Every row comes from one small tree of marks. The marks that hang from a mark follow it in brackets, in alphabetical order. Every link used is in the known rows. Which tree was each row made from?
Known rows:
boro[volurun[fodof[palofi] masok susum]]: [ -9  -9 -21 -16  29  45 -19   2 -23 -12   9 -14   6  16 -16  -4  -3   2
  27 -19   2  34  -7  -4  16 -28  -3  -9  18  27  26  19  -1  -4 -14  27
  -8  29  14  14 -34   7 -31   1 -14   9   6 -18  -5  -3]
gebuv[palofi[boro[volurun[fodof]]]]: [  2 -18 -30 -17  34   9  -8  -6 -27 -16   1 -19  -5  19   2   7 -25   4
   6 -15  -5  -4  11 -13 -11 -23  -4  -1  12  20  26  37  13  -1 -11  24
  -9  28  11  13 -24  12 -25   5 -13   4   9  26  -3 -21]
fodof[dubu palofi]: [-10 -12  -9 -28  23  33 -14  -9  -8 -14   6 -13   8 -30 -13  -1 -15  13
  10   6  -4 -13  -9 -13  -3 -19  22 -12   2  37  32  15   4  12 -15  19
  16  30  10  15  -6   5 -47   1 -16   0   1  19   6 -41]
dubu[gebuv[palofi volurun[fodof]] masok]: [-10  -5  12 -13 -15  12 -25   8 -26  -6   5 -11 -12 -27   4  -4 -28 -12
  48 -16   3   5 -14   4 -12 -22  -3 -15  26  19  18  49  -1   4 -20  15
 -15  28   5  -3 -26   4 -25  -3 -26  17  11  16   4   6]
gebuv[dubu palofi volurun[masok susum]]: [-12 -13 -27 -13  11   8 -21  25  -1 -13  22  -3 -13   6  18  15   4   1
  47 -14  -1  23 -18  13 -14 -26   1 -10  25  26  23  20   8 -14 -28  18
  -6  20  16   1 -27 -11 -43  -5 -20   9  -3 -17   1  30]
masok[volurun[fodof[palofi[boro]] susum]]: [-12 -15 -24 -19  39  23 -16   5 -25 -18   7  -7   7  16 -12 -17 -15  -7
   8  -9  -6  -7   6  -7  -5 -14   5 -13  -2  22  32  27   2   8 -19  12
   1  22  10  22 -28  11 -32 -16 -13   3   7 -14  -6 -20]
masok[volurun[fodof susum]]: [-11   1 -29 -20  18   7 -19  -3 -21  -9  -4  -4  -2  24 -10 -14  -2  -9
  12 -16  -9   1  -3   2   8 -18  -5 -16   5  28  28  30   3  13 -25   9
   0  36  13   2 -27  -7 -33 -14 -12   1   5 -33  -3 -20]
gebuv[dubu palofi[boro fodof]]: [  3 -19 -24 -25  42  -9  -9  14  -8 -18  11 -20   1  35   8  18 -30   0
   2  -2   2 -26  16  -5 -15 -20   8  -1   5  29  35  17  15  -4 -17  16
   9  18  18  22 -14  -9 -35   6 -11  12   1  28  -1   1]
dubu[gebuv[volurun]]: [ -9  -6  -8 -12   8  -4 -15  10  -2 -20   2   6 -22 -23  -1  -4 -25  -6
  25 -15  -2  -3 -11   5   4 -16   1 -10  21  31  16  29  13  14 -26   8
  -2  48  16   8 -11  -7 -40 -15 -21   0   2  10   7  -6]
gebuv[dubu[masok]]: [-11 -22 -26 -26   6   5 -18   9   0   1   3 -15   0  -9  -3   2 -17  -6
  26   0  -4  -8  -9  -7   4 -29   5  -6  23  28  25  26  14 -11 -24  16
  12  35  13  -1 -12 -10 -39   4 -18  14   4  -9   2  17]
fodof[palofi[boro] volurun]: [ -7 -15 -24 -24  37  14  -4  -5 -11 -27   6  -3  -1 -36  -8  -8 -33   5
  26   3  -6 -11  -8 -13  11  -9  20  -6   9  26  32  16  14   3 -20  14
   8  25   6  30 -17  10 -41 -12 -19  -1  -6  40   6 -26]
volurun[fodof masok]: [ -7 -17 -23 -21  22   9 -14   9 -18 -14   3 -10   0  27 -14  -9 -16  -2
  22 -11  -5  10  -3  -8  18 -24   8  -6   4  24  31  28   2   2 -15  17
   6  26  12  13 -27  -6 -34   7 -15  -1   5 -21   1 -12]
gebuv[dubu volurun[fodof susum]]: [ -7  -4 -35  -4  20  -3 -20  16  -2 -12   3   3 -22   8  10   0  -7 -10
   2 -19  -7  -5   2   8 -19 -30  -1  -9  26  27  28  26  12  11 -27  10
  11  34  12  -6 -21  -2 -24   3 -14   5  -3 -19  -1  22]
gebuv[dubu[masok] palofi[boro fodof]]: [ -2 -20 -17 -29  30  -1 -14  15  -8  -9  13 -28   8  21   8  16 -34  -5
  22   0   5 -18   5  -8 -11 -22   6  -2  11  22  25  22  11 -17 -18  19
   4  14  13  17 -17  -6 -30  12 -14  21   7  22  -1  19]
dubu[masok]: [-12 -12 -15 -32  13  15 -14   1  -7  -3  -1 -12   7  -3  -7  -9 -14  -3
  35  -5  -5  -1 -16 -10  20 -17   3  -9  16  27  16  26  11  -5 -23  16
   6  33  12   3 -16  -9 -40  -1 -20   4  11 -15   1   1]
susum[volurun]: [-14  -8 -33 -26  19 -12  -5  -2  -7 -12  -9  -6  -3 -10  -5   0 -23   2
  18 -13  -7 -11  -9  -4   0 -14   8  -4  12  27  25  24  14   0 -21  12
   2  45  17   4 -18  -5 -48  -1 -12   3  -2  -7  -2 -22]
palofi[fodof[dubu] gebuv]: [ -3   4  -4 -25  33  11 -16  -5  10 -15   1 -10  -5 -21  -8   7 -26   0
 -18  -1   9  -8   0 -16   5 -14  14 -10  -7  41  33  10   2  26 -16  16
  16  37  15  15  -8 -21 -39  16 -12  10  17  14  11 -16]
susum[volurun[fodof[dubu] masok]]: [-16 -15 -40 -17   6  -3 -14   0 -17 -14  -3 -16   4 -28 -12   2 -20  -4
  12 -11  -7   5  -8  -7  -7 -26  16  -2   2  21  30  19  -2  -7 -16  21
   6  36   8  13 -27   6 -34  17  -9   4 -11  -6   6 -30]
dubu[gebuv[palofi[boro] volurun[masok]]]: [ -8 -24 -11 -12  12   0 -15  27 -14 -28  21  -6 -13 -17   8   6 -32  -3
  52 -12   1  14 -13   3  -2 -17   4  -4  15  18  16  30   5 -14 -21  17
 -13  22  15  26 -24  -4 -37 -16 -22   8   4  23   8   1]
palofi[boro fodof[dubu volurun[masok]]]: [ -4 -16 -36 -24  30 -13 -12  -4  -2 -35  15 -13   5 -31  -7   9 -25   1
  15   0  -2   4  -6  -8  25 -14  21   1  -1  27  21  -4   5 -11 -25  18
  15  33   5  37 -19  -1 -32   1  -9   2 -17  34  17 -21]
gebuv[volurun[fodof[dubu] masok susum]]: [-15  -7 -31  -8  14  11 -24  13  -7 -19  13  -2  -5 -20   2  -1   4  -4
  16 -16  -6  24 -13   4  -2 -25   7 -10  14  23  19  16  -2   2 -25  18
   5  31   7   3 -28   4 -25   1 -14   0  -5 -20   7  -4]
gebuv[volurun]: [-10  -8 -25 -18  30  -2 -12   2   1 -15   4   7 -16 -10   6   0 -13   7
  18 -13  -9  -4  -6  -3   1 -15   5  -9  19  27  19  27  18  13 -25   9
   3  45  14   2 -13  -5 -43  -3 -17  -4  -1  -2   6  -7]
masok[volurun]: [-11 -12 -31 -27  21   0 -14 -11 -11  -8  -1  -3  -4  13 -10  -6 -11   3
  18  -7 -12  -9  -5  -5   9 -13   0 -11   0  30  27  28  13   7 -25  10
  -3  46  14   8 -17 -11 -50 -16 -14  -5  -4 -15   6 -29]
palofi[boro gebuv]: [ -4 -20 -16 -22  45   6  -6  16   5 -21   1  -2 -11  -7  -2  -7 -36  -1
   5  -3   2 -10   1 -20  12 -11  11  -4  -4  27  29  22  10   9 -16  13
  10  27  18  23 -11 -17 -39   1 -17   7  28   6   2   1]
palofi[boro[volurun[susum]] gebuv]: [ -4  -8 -28 -16  43  15  -9  11   3 -22  -3  -2 -10  -5   0   1 -19  -2
   6 -15   6  13  -1 -12  14 -15  -8  -3  12  31  17  14  11  -2 -20  18
   1  37  23  14 -18 -12 -30  -5 -13  13  28  -4  -2  13]
palofi[boro[volurun[masok]] gebuv]: [ -6 -26 -32 -17  40  14 -10  12   1 -21   8  -8 -11  -8  -6   5 -30   2
  16  -9   5  21  -2 -19  21 -20  -1   3   4  25  22  19  10 -11 -16  24
  -5  43  19  30 -19 -14 -33   6 -15  11  20   5   6  15]
boro[palofi[gebuv[dubu]]]: [ -2  10 -13 -20  32  21 -14  23   6   1  -9 -12 -12 -39   6   4 -16  -3
   7   1   7 -16  -2 -12  -7 -23   8  -5   7  34  39  25  11  19 -14  14
  17  24  17   3  -3 -22 -39  11 -18   6  36   0   7  15]

Which tree is each row?
[  2 -15 -14 -14  13  10 -11   1 -31 -21   1 -21  -9   8  -3   6 -36  -6
  15 -14   1  -5   5  -4  -5 -25  -9  -3  14  24  25  37   7  -1 -12  20
 -12  31  12  18 -23   8 -19  -8 -15  10  12  39   0 -23] -> dubu[gebuv[palofi[boro[volurun[fodof]]]]]
[-10 -10   4 -16  12  37 -25  12  -8   6   0 -16  -4 -34 -12  -3 -33 -11
  12   1   8  -7  -2 -17 -15 -30  11 -11   8  30  47  34   0  13 -10  21
  10  20   6   8 -15  -6 -30  21 -22  26  24   2   0  27] -> volurun[fodof[palofi[gebuv[dubu[masok]]]]]
[-12  -9 -34 -18  12 -11 -13  -9 -15 -12 -11 -12   1 -33  -9   1 -24  -2
  -5 -11 -10 -19  -3  -8 -17 -23  15  -6   6  24  32  24   2   7 -16  16
  14  38   7   2 -19   8 -33  14  -9   3  -6   6   3 -42] -> susum[volurun[fodof[dubu]]]
[-10  -3   6 -24  29  41 -17  -6   2  -8   3  -7  -3 -55 -13  -2 -24  10
   3   7   6  -6 -11 -20  -4 -15  23 -15  -7  39  41  16   0  22 -10  21
  12  28  10  14  -3  -6 -47   5 -20   8  18  22   9 -26] -> fodof[dubu palofi[gebuv]]
[-23  -8 -10 -29   2  42 -29 -11 -13  -1  11 -16  21 -40 -17  -6   3   2
  35   1  -3   5 -26  -6   1 -17   7 -20   8  31  22  15  -5  -7 -28  20
   0  32   6   6 -19   5 -42 -17 -18  10   0  -9   5 -20] -> fodof[dubu[masok[volurun[susum]]] palofi]
[ -2  21 -26 -25  47  26 -17  15 -12 -12   4 -21  12  15  -1   9   9   5
  34 -21  10  29  -6  -2  32 -21 -12  -2  23  30  10   3   4  -4 -20  22
  -7  32  24   7 -24  -9 -28   5  -7   2  20 -23   1   6] -> boro[palofi[fodof] volurun[masok susum]]
[-14  -6 -23 -29  -6  10 -16 -23  -4 -13   0 -12   4 -73 -10  -2 -14   4
  36   4  -7  -3 -30  -8  18 -17  12 -10  17  27  17  15   6  -6 -30  18
  12  41  -3   4 -12   4 -36  -3 -19   3 -11  23  15 -19] -> fodof[dubu[masok] volurun]
[-13   0 -17 -13 -13   8 -28  -4 -20 -16  -4 -10  -1 -19 -18  -7  -8 -16
   6 -11  -2  -3 -13   7  -2 -21  -2 -17   2  32  23  23  -9  13 -27  11
   6  40   9   7 -19  -1 -25 -22 -12   5  -3  -8   8 -41] -> masok[volurun[fodof[dubu[gebuv]] susum]]
[-10   4 -15 -30   5   3 -17 -23  -2 -14   2 -16   9 -50 -10   5 -20   1
  19  -1   1  -1 -18  -8  21 -15  12  -9  13  32  17   8   5   0 -29  17
  14  45   0  11 -14  -1 -30   6 -14   8  -9  29  15 -15] -> palofi[fodof[dubu[masok] volurun]]
[ -2 -17 -24 -27  43  -6 -10   1   1 -29   4 -16   9   7  -6   6 -28   3
 -18  -3  -2 -25  12 -16   4 -15  16  -2  -5  31  24   4   8   4 -18  15
  21  30  14  25  -9  -2 -31   4  -7  -1   0  24   7 -31] -> palofi[boro fodof[dubu]]
[-14 -15 -17 -19   0   6 -22   8  -6   2  13 -10 -12 -25  16  12 -14   2
  46  -4  -4  -3 -14   0 -27 -26   1 -10  31  23  22  35  15  -9 -27  18
  -6  30   7  -6 -18  -4 -41   4 -23  14   0  13   6  28] -> gebuv[dubu[masok] palofi volurun]
[-11 -20  -9 -11  20  18 -17  10  -4 -31  16  -4 -10 -66  -5   2 -35   0
   9  -1  -2 -14  -4  -7 -16 -18  20  -7  12  30  22  19   5   6 -19  14
  10  35   9  29  -8  16 -31 -11 -18   2  -3  48  14 -28] -> fodof[dubu[gebuv[volurun]] palofi[boro]]
[ -6 -33 -49 -21  40   6  -7   9  -8 -24  11 -12  -2  16  -7   7 -19   7
  26 -11  -6  15   2 -13  22 -22  -2   6  13  23  16  15  15 -21 -18  23
  -4  41  18  27 -22   0 -35  -3 -11   1   0   2   2  -2] -> palofi[boro[volurun[masok]]]
[ -7 -33 -34 -23  48  31 -11   7 -14 -22  18 -16   5   3 -13   2 -22  10
  31  -7  -2  16  -1 -18  14 -22   5   3  11  25  24  15  12 -18 -13  27
  -6  34  16  34 -22   9 -39  -2 -15   3   1  12   1  -9] -> fodof[palofi[boro[volurun[masok]]]]
[-12   4 -13 -25  14  29 -14 -16  -6 -22   6  -3   5 -62 -10  -2  -2   9
  25   1  -3   4 -28  -3  11 -15  19 -16  15  37  28   2   3   6 -27  17
  18  25   4  11 -17   7 -41 -15 -18   1 -11  23  10 -32] -> fodof[dubu palofi volurun[susum]]
[-16 -15  -2 -12   1  27 -25  10  -6 -21  22  -6  -6 -64 -12   4 -20   3
  41  -3   2  13 -21  -1  -3 -22  17 -11  11  33  23  16  -2   1 -20  20
   0  40  10  23 -13   7 -40 -10 -21   4  -7  26  15 -20] -> fodof[dubu[gebuv[volurun[masok]]] palofi]
[-13 -27   4 -24  -1  34 -21  12 -13 -19  13 -23  15 -58 -18  -4 -37  -7
  30   8   3 -14 -15 -13   1 -20  18  -8   9  27  19  17  -5 -12 -16  20
  12  21   8  28  -9  12 -27 -11 -21  14   8  36   8 -21] -> fodof[dubu[gebuv masok] palofi[boro]]
[-14  -6   7 -18 -15  13 -22   8 -14  -9   9  -7  -8 -39   6   2 -24  -5
  61 -11   3   8 -25   6  -5 -16  -4 -15  28  24  12  40   6  -3 -24  15
 -16  33  10  -1 -19  -4 -38 -13 -28  14   9  22   7   7] -> dubu[gebuv[palofi volurun] masok]
[-21 -11 -29 -22  -6   2 -19  -9 -17  -1 -10 -20  12 -45 -10  -1 -25  -9
  13 -10  -7 -10 -13  -8 -13 -25  12  -5  12  19  24  27  -1  -7 -19  19
   7  38   1  -2 -22  12 -28  17 -13  12  -4  -1   2 -24] -> susum[volurun[fodof[dubu[masok]]]]
[  0 -29 -43 -19  30   1  -7   3 -11 -14   6 -19  -9  13   9  22 -23   7
  10  -5  -5 -14   9  -6 -20 -28  -5   3  16  27  28  24  21 -17 -18  23
  -6  32  14  13 -14   2 -34   2 -13   5   0  34   1  -4] -> gebuv[dubu palofi[boro[volurun]]]
[ -7  16 -19 -18  37  46 -18  20  -2  -4  -2 -12  -2 -25   1   1   6   2
  37 -16  14  36 -18  -9  27 -19 -10  -5  17  30  18  13   1   0 -18  25
  -8  29  23   5 -21 -19 -33   4 -16   8  39 -23   4  20] -> boro[palofi[gebuv] volurun[masok susum]]
[ -7 -24 -31 -22  40  30 -11 -10  -9 -20   9 -18   3 -31  -9   9 -23  14
  -5   0  -5 -11   2 -19  -5 -22  11  -2   8  32  26  10  12  -4 -14  25
   6  41   9  24  -9  19 -34  -1 -11   1  -1  43   6 -39] -> fodof[dubu palofi[boro[volurun]]]
[-12 -11 -17 -12  28  10 -17  14   9 -14  11   8 -22 -27   2   0 -21   0
  29 -11   2  23 -15  -8  10 -15   7  -9   7  27  25  26   7   9 -22  15
  -2  39  15  12 -18 -21 -45   5 -22   7  15  -8  11  20] -> palofi[gebuv[volurun[masok]]]
[ -4  16 -24 -26  32  -5  -9  -9  -2 -25   0  -1   1   0  -4  -2  -9  -2
  17 -14   3   7 -13   4  33  -9   3 -12  17  35  19   4   9  11 -31   8
  10  36  13   9 -23 -12 -35 -10 -12   3  -6   0   3  -7] -> palofi[fodof[volurun[susum]]]
[ -5   9  -2 -14  36  47 -18  -2 -14  -9  -4  -6  -8 -12 -11  -5 -16  -2
   4 -16   9  20  -2 -11   5 -21  -4 -15  14  35  37  25   0  22 -13  23
  -2  32  13   6 -24  -3 -29   6 -16  16  27  -4  -5   7] -> boro[volurun[fodof[palofi[gebuv]] susum]]
[-11 -13 -13 -21   7  14 -20  13   8   3   1 -10 -10 -27  -2   1 -27  -9
  18   1   4  -4 -10 -12   1 -26   4  -8  13  31  33  26   7   3 -21  17
  12  33  14   5  -9 -22 -36  11 -20  21  23  -7   4  31] -> palofi[gebuv[dubu[masok]]]
